What can hang from each mark:
tomob: bedo ditusip sazam sefe
gipen: ditusip
sefe: tomob
sazam: tomob
vekik: bedo
bedo: gipen lifip rataf sagu sazu sisor tomob
lifip: bedo
ditusip: gipen
rataf: bedo
sazu: bedo
sagu: bedo
sisor: bedo

Known rows, with every way that one mark hangs from another:
bedo{gipen lifip rataf sagu sazu tomob{sefe}}: [ 0.07  0.30 -0.24  0.58  0.48 -0.42 -0.13 -0.10  0.15  0.10  0.11  0.11
 -0.09  0.02  0.10  0.22  0.17  0.34 -0.33 -0.03  0.02  0.10 -0.05 -0.04
 -0.16  0.16  0.04 -0.04]
sazu{bedo{gipen lifip}}: [-0.01  0.00  0.00  0.15  0.02  0.08 -0.12  0.23 -0.17  0.00 -0.10  0.03
 -0.02  0.39  0.10  0.01 -0.18  0.05 -0.25  0.09 -0.07 -0.09  0.00 -0.01
  0.05  0.25  0.00  0.05]
sazam{tomob{bedo{sagu sisor} sefe}}: [ 0.40  0.22  0.15  0.06 -0.16 -0.19 -0.29  0.14 -0.12  0.04 -0.04  0.10
 -0.23  0.16 -0.06 -0.32 -0.06 -0.08 -0.19 -0.07 -0.17  0.36  0.02 -0.11
 -0.08 -0.22  0.00  0.31]
lifip{bedo{sagu}}: [ 0.04  0.17  0.30  0.11 -0.31  0.27 -0.07  0.12 -0.03 -0.23 -0.05  0.16
 -0.09  0.29  0.03 -0.06 -0.20  0.17 -0.11  0.05  0.26  0.34 -0.04 -0.05
 -0.13  0.12  0.06 -0.01]
vekik{bedo}: [-0.02  0.03  0.28 -0.08 -0.52  0.25 -0.19  0.12 -0.13 -0.14 -0.11  0.09
 -0.07  0.38  0.01 -0.07 -0.19 -0.11 -0.10  0.07  0.17  0.12  0.04  0.05
  0.01  0.19  0.09  0.04]
sazu{bedo{gipen tomob{ditusip}}}: [ 0.12 -0.02  0.07  0.18 -0.02 -0.16 -0.24  0.39 -0.18  0.02 -0.04 -0.20
  0.03  0.34 -0.20  0.02 -0.11  0.09 -0.09  0.02 -0.14 -0.08  0.14  0.10
  0.15  0.23 -0.15  0.10]
sisor{bedo{gipen{ditusip} lifip rataf sagu sazu}}: [-0.25  0.27  0.11  0.55  0.28  0.16  0.24 -0.27  0.17  0.20 -0.05  0.25
 -0.01  0.03  0.30  0.28  0.38  0.36 -0.34  0.01  0.09  0.08 -0.08 -0.29
  0.00  0.25 -0.28 -0.11]
vekik{bedo{gipen lifip sazu tomob{sazam}}}: [ 0.15  0.04  0.05  0.31  0.13 -0.26 -0.09 -0.07  0.02  0.10 -0.19 -0.08
 -0.06  0.23  0.05  0.12 -0.06  0.11 -0.22  0.04  0.23 -0.18  0.02  0.12
  0.01  0.12  0.09 -0.02]
rataf{bedo}: [ 0.01  0.09  0.29 -0.02 -0.37  0.40 -0.25  0.10 -0.04 -0.16 -0.06 -0.04
 -0.18  0.37  0.05 -0.09 -0.18 -0.13 -0.07  0.02  0.03 -0.05 -0.03 -0.07
  0.04  0.10  0.01  0.12]
tomob{bedo ditusip}: [ 0.27  0.03  0.43 -0.01 -0.42  0.11 -0.10  0.48 -0.20 -0.29  0.08 -0.34
 -0.07  0.37 -0.16 -0.24 -0.27 -0.11  0.03  0.07 -0.19  0.09  0.08 -0.10
 -0.01 -0.10 -0.16  0.28]
sazam{tomob{bedo{sazu sisor} ditusip{gipen} sefe}}: [ 0.41  0.02  0.37  0.00 -0.31 -0.23 -0.16  0.33 -0.17 -0.01  0.11 -0.09
 -0.27  0.08 -0.13 -0.22  0.03 -0.05  0.01 -0.05 -0.28  0.22  0.13 -0.06
 -0.04 -0.30 -0.19  0.44]
bedo{sazu}: [ 0.04  0.13  0.20  0.00 -0.43  0.34 -0.10  0.06 -0.09 -0.06  0.08 -0.08
 -0.15  0.39  0.09 -0.09 -0.23 -0.06 -0.06  0.11  0.12  0.07 -0.06  0.08
  0.07  0.11 -0.07  0.11]
sisor{bedo{gipen{ditusip} rataf sazu tomob{sazam}}}: [-0.07  0.06  0.18  0.45  0.02 -0.06  0.02 -0.28  0.25  0.37 -0.03 -0.19
  0.07  0.11  0.01  0.04  0.24  0.22 -0.14 -0.05  0.10 -0.17 -0.05  0.15
  0.25 -0.02 -0.32  0.09]
rataf{bedo{gipen lifip sagu sisor}}: [ 0.05  0.22 -0.03  0.40  0.53  0.09 -0.16 -0.14  0.03  0.15 -0.26  0.17
 -0.13  0.20  0.21  0.20  0.16  0.22 -0.29 -0.04  0.03 -0.15  0.10 -0.38
 -0.10  0.26  0.02 -0.05]
rataf{bedo{lifip sagu tomob{ditusip}}}: [ 0.09  0.19  0.29  0.31  0.04 -0.10 -0.20  0.30  0.00 -0.28 -0.07 -0.01
 -0.09  0.16 -0.08  0.24  0.14  0.11 -0.19 -0.12  0.04  0.07  0.10 -0.30
 -0.13  0.25  0.02 -0.01]
bedo{lifip}: [ 0.00  0.05  0.22  0.10 -0.32  0.24 -0.08  0.23 -0.04 -0.17  0.02 -0.01
 -0.01  0.37  0.05 -0.10 -0.18 -0.06 -0.07  0.07  0.08  0.07 -0.08 -0.08
  0.00  0.09  0.08  0.11]
sazam{tomob{bedo{gipen lifip rataf} ditusip sefe}}: [ 0.41  0.12  0.08  0.36  0.01 -0.50 -0.25  0.35  0.00 -0.14  0.06 -0.02
 -0.11  0.05 -0.10 -0.21  0.09  0.05 -0.09  0.02 -0.45  0.28 -0.10 -0.19
 -0.20 -0.33 -0.06  0.39]
lifip{bedo}: [ 0.06  0.02  0.29  0.06 -0.41  0.31 -0.12  0.20 -0.01 -0.20 -0.02  0.02
 -0.08  0.35  0.00 -0.14 -0.34  0.12  0.05  0.08  0.18  0.23 -0.06  0.03
 -0.05  0.02  0.05  0.09]
sazu{bedo{gipen lifip rataf sagu sisor tomob}}: [-0.04  0.16 -0.39  0.62  0.78 -0.34 -0.32  0.10 -0.11  0.39 -0.15  0.12
  0.10  0.16  0.07  0.28  0.34  0.42 -0.42 -0.07  0.01 -0.04  0.23 -0.01
 -0.11  0.43 -0.01 -0.17]
vekik{bedo{gipen rataf sagu sazu}}: [-0.05  0.32 -0.08  0.30  0.14 -0.02 -0.13 -0.24 -0.02  0.13 -0.09  0.24
 -0.13  0.22  0.23  0.24  0.24  0.22 -0.32  0.11  0.18  0.13  0.06 -0.02
 -0.18  0.35 -0.06 -0.21]
gipen{ditusip}: [-0.16  0.02  0.39 -0.04 -0.56  0.43 -0.03  0.18  0.00 -0.02  0.07  0.11
  0.01  0.43  0.03 -0.20 -0.06 -0.11 -0.02 -0.01  0.09 -0.02 -0.07  0.04
  0.11  0.01 -0.11  0.13]
sagu{bedo{gipen sazu tomob{ditusip sefe}}}: [ 0.34  0.12  0.05  0.17 -0.11 -0.42 -0.10  0.17  0.22  0.04  0.17 -0.33
 -0.32  0.02  0.00  0.03 -0.11  0.20 -0.01  0.00 -0.11  0.04  0.13  0.16
  0.14  0.04 -0.09  0.23]
lifip{bedo{tomob}}: [ 0.06 -0.01  0.21  0.20 -0.23  0.13 -0.23  0.22  0.01 -0.08 -0.02 -0.06
 -0.04  0.28 -0.09 -0.10 -0.30  0.16  0.11  0.01  0.24  0.14 -0.03  0.10
 -0.01  0.08  0.04  0.02]
sefe{tomob{bedo{sagu sazu} ditusip{gipen} sazam}}: [ 0.34  0.11  0.53 -0.07 -0.54 -0.15  0.20  0.28 -0.06 -0.45  0.23 -0.33
 -0.17  0.40 -0.15 -0.17 -0.09 -0.04 -0.17  0.09 -0.01  0.25  0.09  0.06
  0.04 -0.20 -0.15  0.39]
sazu{bedo{gipen sagu tomob{ditusip}}}: [ 0.13  0.12  0.08  0.22  0.08 -0.22 -0.23  0.31 -0.21 -0.01 -0.06 -0.06
  0.01  0.28 -0.19  0.09  0.06  0.15 -0.25 -0.02 -0.06  0.04  0.18  0.03
  0.07  0.33 -0.14  0.00]
bedo{gipen{ditusip} sagu tomob{sefe}}: [-0.04  0.15  0.17  0.27  0.01 -0.10 -0.06 -0.03  0.18  0.12  0.08  0.19
 -0.02  0.19 -0.06 -0.11  0.06  0.07 -0.17 -0.11  0.00 -0.04 -0.08  0.01
  0.11  0.03 -0.07  0.06]

Rows:
[ 0.08  0.11  0.10  0.27 -0.07  0.10 -0.14  0.32 -0.09 -0.12  0.10 -0.16
 -0.02  0.30  0.09 -0.12 -0.08  0.04 -0.15  0.10 -0.05  0.06 -0.02 -0.06
 -0.19 -0.02 -0.03  0.13] : tomob{bedo{lifip rataf}}
[ 0.07  0.19 -0.07  0.21 -0.22  0.01 -0.25  0.06  0.14  0.21  0.20 -0.30
 -0.23  0.13  0.18  0.08  0.13  0.20 -0.05  0.06  0.21  0.10  0.14  0.37
 -0.01  0.23 -0.08  0.02] : sagu{bedo{rataf sazu tomob}}
[ 0.24 -0.01  0.20  0.21 -0.39 -0.55 -0.33  0.39  0.18 -0.18  0.10 -0.33
  0.13  0.19 -0.38 -0.15 -0.02  0.05 -0.10 -0.15 -0.19  0.20  0.04  0.28
  0.03 -0.27  0.07  0.36] : bedo{rataf tomob{ditusip sazam sefe}}
[ 0.07  0.18 -0.01  0.28  0.23  0.11 -0.14 -0.12 -0.05  0.23 -0.13  0.11
 -0.03  0.31  0.05 -0.04  0.04  0.14 -0.16  0.05  0.04 -0.02  0.11 -0.14
  0.06  0.21 -0.08 -0.01] : bedo{gipen sagu sisor}
[ 0.25  0.18  0.03  0.37  0.21 -0.23 -0.12  0.17 -0.01  0.05 -0.08 -0.18
  0.04  0.22  0.02 -0.06  0.14  0.20 -0.38  0.00  0.01  0.10  0.15 -0.01
 -0.22 -0.14  0.02  0.12] : tomob{bedo{lifip rataf sagu sisor} sazam}
[ 0.19  0.25 -0.08  0.59  0.78 -0.28 -0.13 -0.03  0.05  0.17 -0.19  0.04
 -0.17  0.08  0.07  0.42  0.30  0.39 -0.24 -0.12  0.01 -0.16  0.22 -0.42
 -0.11  0.34 -0.10 -0.12] : rataf{bedo{gipen lifip sagu sazu sisor tomob{ditusip}}}
[ 0.11  0.14  0.11  0.34  0.30 -0.33 -0.21 -0.17  0.31  0.31 -0.17  0.09
 -0.05  0.13 -0.08 -0.04  0.18  0.17 -0.33 -0.28 -0.04 -0.23  0.08  0.01
  0.11 -0.15 -0.01  0.12] : rataf{bedo{gipen{ditusip} sagu sisor tomob{sazam sefe}}}
[ 0.22  0.06  0.20  0.20 -0.09 -0.08  0.30  0.04  0.16 -0.06  0.14 -0.15
 -0.13  0.50  0.11 -0.25 -0.22  0.02 -0.19  0.09 -0.05 -0.13 -0.17  0.01
  0.10 -0.29 -0.11  0.28] : sefe{tomob{bedo{gipen{ditusip} lifip sazu} sazam}}
[ 0.18 -0.14  0.64 -0.15 -0.81 -0.18 -0.07  0.39  0.05 -0.38  0.12 -0.26
  0.06  0.24 -0.29 -0.28 -0.14 -0.15 -0.03 -0.05 -0.17  0.14  0.06  0.19
  0.13 -0.35  0.03  0.48] : tomob{ditusip{gipen} sazam sefe}
[ 0.37  0.10  0.26  0.05 -0.43 -0.12 -0.21  0.36 -0.10 -0.22  0.05 -0.01
 -0.21  0.18 -0.03 -0.37 -0.26 -0.20 -0.10  0.03 -0.24  0.27 -0.17 -0.09
 -0.10 -0.31  0.10  0.40] : sazam{tomob{bedo{lifip} sefe}}
[ 0.01  0.16  0.01  0.03 -0.07  0.11 -0.25  0.19 -0.24  0.11 -0.14  0.10
 -0.03  0.37  0.01  0.03 -0.03  0.11 -0.36 -0.05  0.06  0.15  0.21  0.04
  0.05  0.32 -0.02  0.01] : sazu{bedo{sagu sisor}}
[ 0.02  0.18  0.08  0.27  0.09  0.10 -0.09  0.10 -0.07  0.03 -0.12  0.13
  0.01  0.28  0.10  0.03  0.05  0.14 -0.24 -0.04  0.11  0.14  0.10 -0.21
 -0.07  0.20  0.06  0.00] : bedo{lifip sagu sisor}
[ 0.06  0.18  0.08  0.14  0.02  0.32 -0.15 -0.18  0.01  0.06 -0.04  0.00
 -0.30  0.33  0.20  0.06 -0.15  0.03 -0.10  0.09  0.02 -0.22 -0.05 -0.09
  0.05  0.16 -0.12  0.04] : rataf{bedo{gipen sazu}}
[ 0.47  0.21 -0.03  0.33  0.42 -0.45  0.07 -0.06  0.03  0.12 -0.05 -0.15
 -0.19  0.13  0.09 -0.06 -0.16  0.22 -0.42 -0.01 -0.14 -0.02  0.05 -0.11
 -0.09 -0.26  0.03  0.23] : tomob{bedo{gipen lifip sagu sazu sisor} sazam sefe}
[ 0.47 -0.03  0.44  0.02 -0.44 -0.43 -0.01  0.56  0.01 -0.45  0.06 -0.40
 -0.02  0.24 -0.23 -0.30 -0.38 -0.09 -0.20 -0.01 -0.32  0.17  0.00 -0.02
 -0.05 -0.46  0.09  0.51] : tomob{bedo{lifip} ditusip sazam sefe}
[ 0.19  0.15 -0.23  0.41  0.47  0.01 -0.17 -0.07 -0.09  0.38  0.03 -0.16
 -0.12  0.26  0.15 -0.04  0.01  0.27 -0.13  0.10 -0.11 -0.16  0.11 -0.04
 -0.09  0.04 -0.26  0.04] : tomob{bedo{gipen rataf sazu sisor}}
[ 0.24  0.05 -0.21  0.39  0.18 -0.34 -0.34 -0.05  0.24  0.51 -0.06 -0.40
 -0.03  0.12  0.02 -0.08  0.26  0.31 -0.08 -0.01  0.07 -0.17  0.26  0.41
  0.13  0.02 -0.05  0.14] : sagu{bedo{gipen rataf sisor tomob{sazam}}}
[ 0.25  0.03  0.01  0.22  0.03 -0.42 -0.04 -0.11  0.39  0.52  0.03 -0.22
 -0.21  0.08  0.10 -0.08  0.07  0.26 -0.16 -0.14  0.01 -0.22  0.16  0.39
  0.24 -0.20 -0.09  0.24] : sagu{bedo{gipen{ditusip} sazu sisor tomob{sazam sefe}}}
[ 0.27  0.14  0.12  0.21  0.04 -0.34 -0.35  0.00  0.18  0.07 -0.16 -0.09
 -0.10  0.13 -0.16 -0.01 -0.03  0.08 -0.32 -0.25  0.02 -0.01  0.12  0.06
  0.04 -0.11  0.17  0.20] : rataf{bedo{sagu sisor tomob{sazam sefe}}}
[ 0.28  0.06  0.28  0.01 -0.41 -0.57 -0.25  0.48 -0.04 -0.29 -0.02 -0.22
  0.02  0.24 -0.38 -0.06 -0.13  0.03 -0.41 -0.16 -0.13  0.24  0.15  0.27
  0.07 -0.07  0.10  0.29] : sazu{bedo{sagu tomob{ditusip sazam sefe}}}
[ 0.49  0.18  0.14  0.25  0.24 -0.33  0.02  0.06 -0.10  0.09 -0.08 -0.33
 -0.14  0.27 -0.08 -0.06  0.00  0.19 -0.24  0.04 -0.14 -0.05  0.23 -0.11
 -0.03 -0.14 -0.23  0.19] : tomob{bedo{gipen sagu sazu sisor} ditusip sazam}
[ 0.28 -0.03  0.20  0.34  0.02 -0.35 -0.16  0.30  0.15 -0.17 -0.01 -0.07
 -0.04  0.12 -0.27 -0.08 -0.29  0.30  0.08 -0.08 -0.11  0.16 -0.01 -0.06
  0.02 -0.10  0.02  0.20] : lifip{bedo{gipen tomob{ditusip sefe}}}
[ 0.00  0.27 -0.22  0.60  0.53 -0.20 -0.20  0.00  0.01  0.29  0.00  0.10
  0.00  0.11  0.13  0.31  0.35  0.37 -0.30 -0.08  0.21  0.12  0.16 -0.05
 -0.20  0.33 -0.01 -0.17] : bedo{lifip rataf sagu sazu sisor tomob}
[ 0.05  0.10  0.07  0.53  0.20 -0.15 -0.09 -0.05  0.07  0.16 -0.01 -0.26
  0.02  0.02 -0.10  0.20  0.17  0.28 -0.02  0.00 -0.08  0.04  0.06 -0.11
  0.14  0.23 -0.33  0.07] : sisor{bedo{gipen rataf sazu tomob{ditusip}}}
[ 0.08  0.14  0.15  0.22  0.00  0.15 -0.13  0.07  0.00  0.01 -0.15  0.18
 -0.06  0.26  0.02 -0.01 -0.09  0.30 -0.11 -0.02  0.22  0.28  0.12 -0.13
 -0.12  0.15  0.04 -0.04] : lifip{bedo{sagu sisor}}
[ 0.38  0.10  0.28 -0.09 -0.59 -0.02 -0.29  0.28 -0.12 -0.16  0.10 -0.06
 -0.24  0.23 -0.10 -0.47 -0.32 -0.27 -0.03  0.03 -0.22  0.28 -0.14  0.05
 -0.01 -0.32 -0.01  0.44] : sazam{tomob{bedo sefe}}
[ 0.15 -0.06  0.60 -0.07 -0.51  0.22 -0.02  0.48 -0.24 -0.28  0.18 -0.29
 -0.04  0.30 -0.14 -0.23 -0.12 -0.13  0.09  0.11 -0.12  0.03  0.14 -0.07
  0.00 -0.09 -0.23  0.30] : tomob{bedo ditusip{gipen}}
[ 0.25  0.15  0.00  0.24 -0.09  0.06 -0.34  0.06 -0.13  0.14  0.02 -0.03
 -0.14  0.26  0.01 -0.33  0.10 -0.07  0.01  0.16 -0.16  0.10 -0.11  0.02
 -0.08 -0.11 -0.19  0.22] : sazam{tomob{bedo{gipen rataf}}}
[ 0.03  0.24  0.04  0.45  0.42  0.05 -0.18 -0.07  0.04  0.03 -0.10  0.11
 -0.13  0.16  0.10  0.18  0.11  0.14 -0.22 -0.01  0.11 -0.15 -0.01 -0.24
 -0.07  0.32  0.02 -0.09] : rataf{bedo{gipen lifip sagu tomob}}
[ 0.11  0.20  0.11  0.38  0.06 -0.24  0.15  0.04  0.21 -0.07  0.11  0.01
  0.03  0.38  0.06 -0.17  0.16  0.15 -0.33  0.03 -0.04  0.08 -0.13 -0.04
 -0.06 -0.22 -0.08  0.16] : sefe{tomob{bedo{gipen{ditusip} lifip rataf sagu} sazam}}
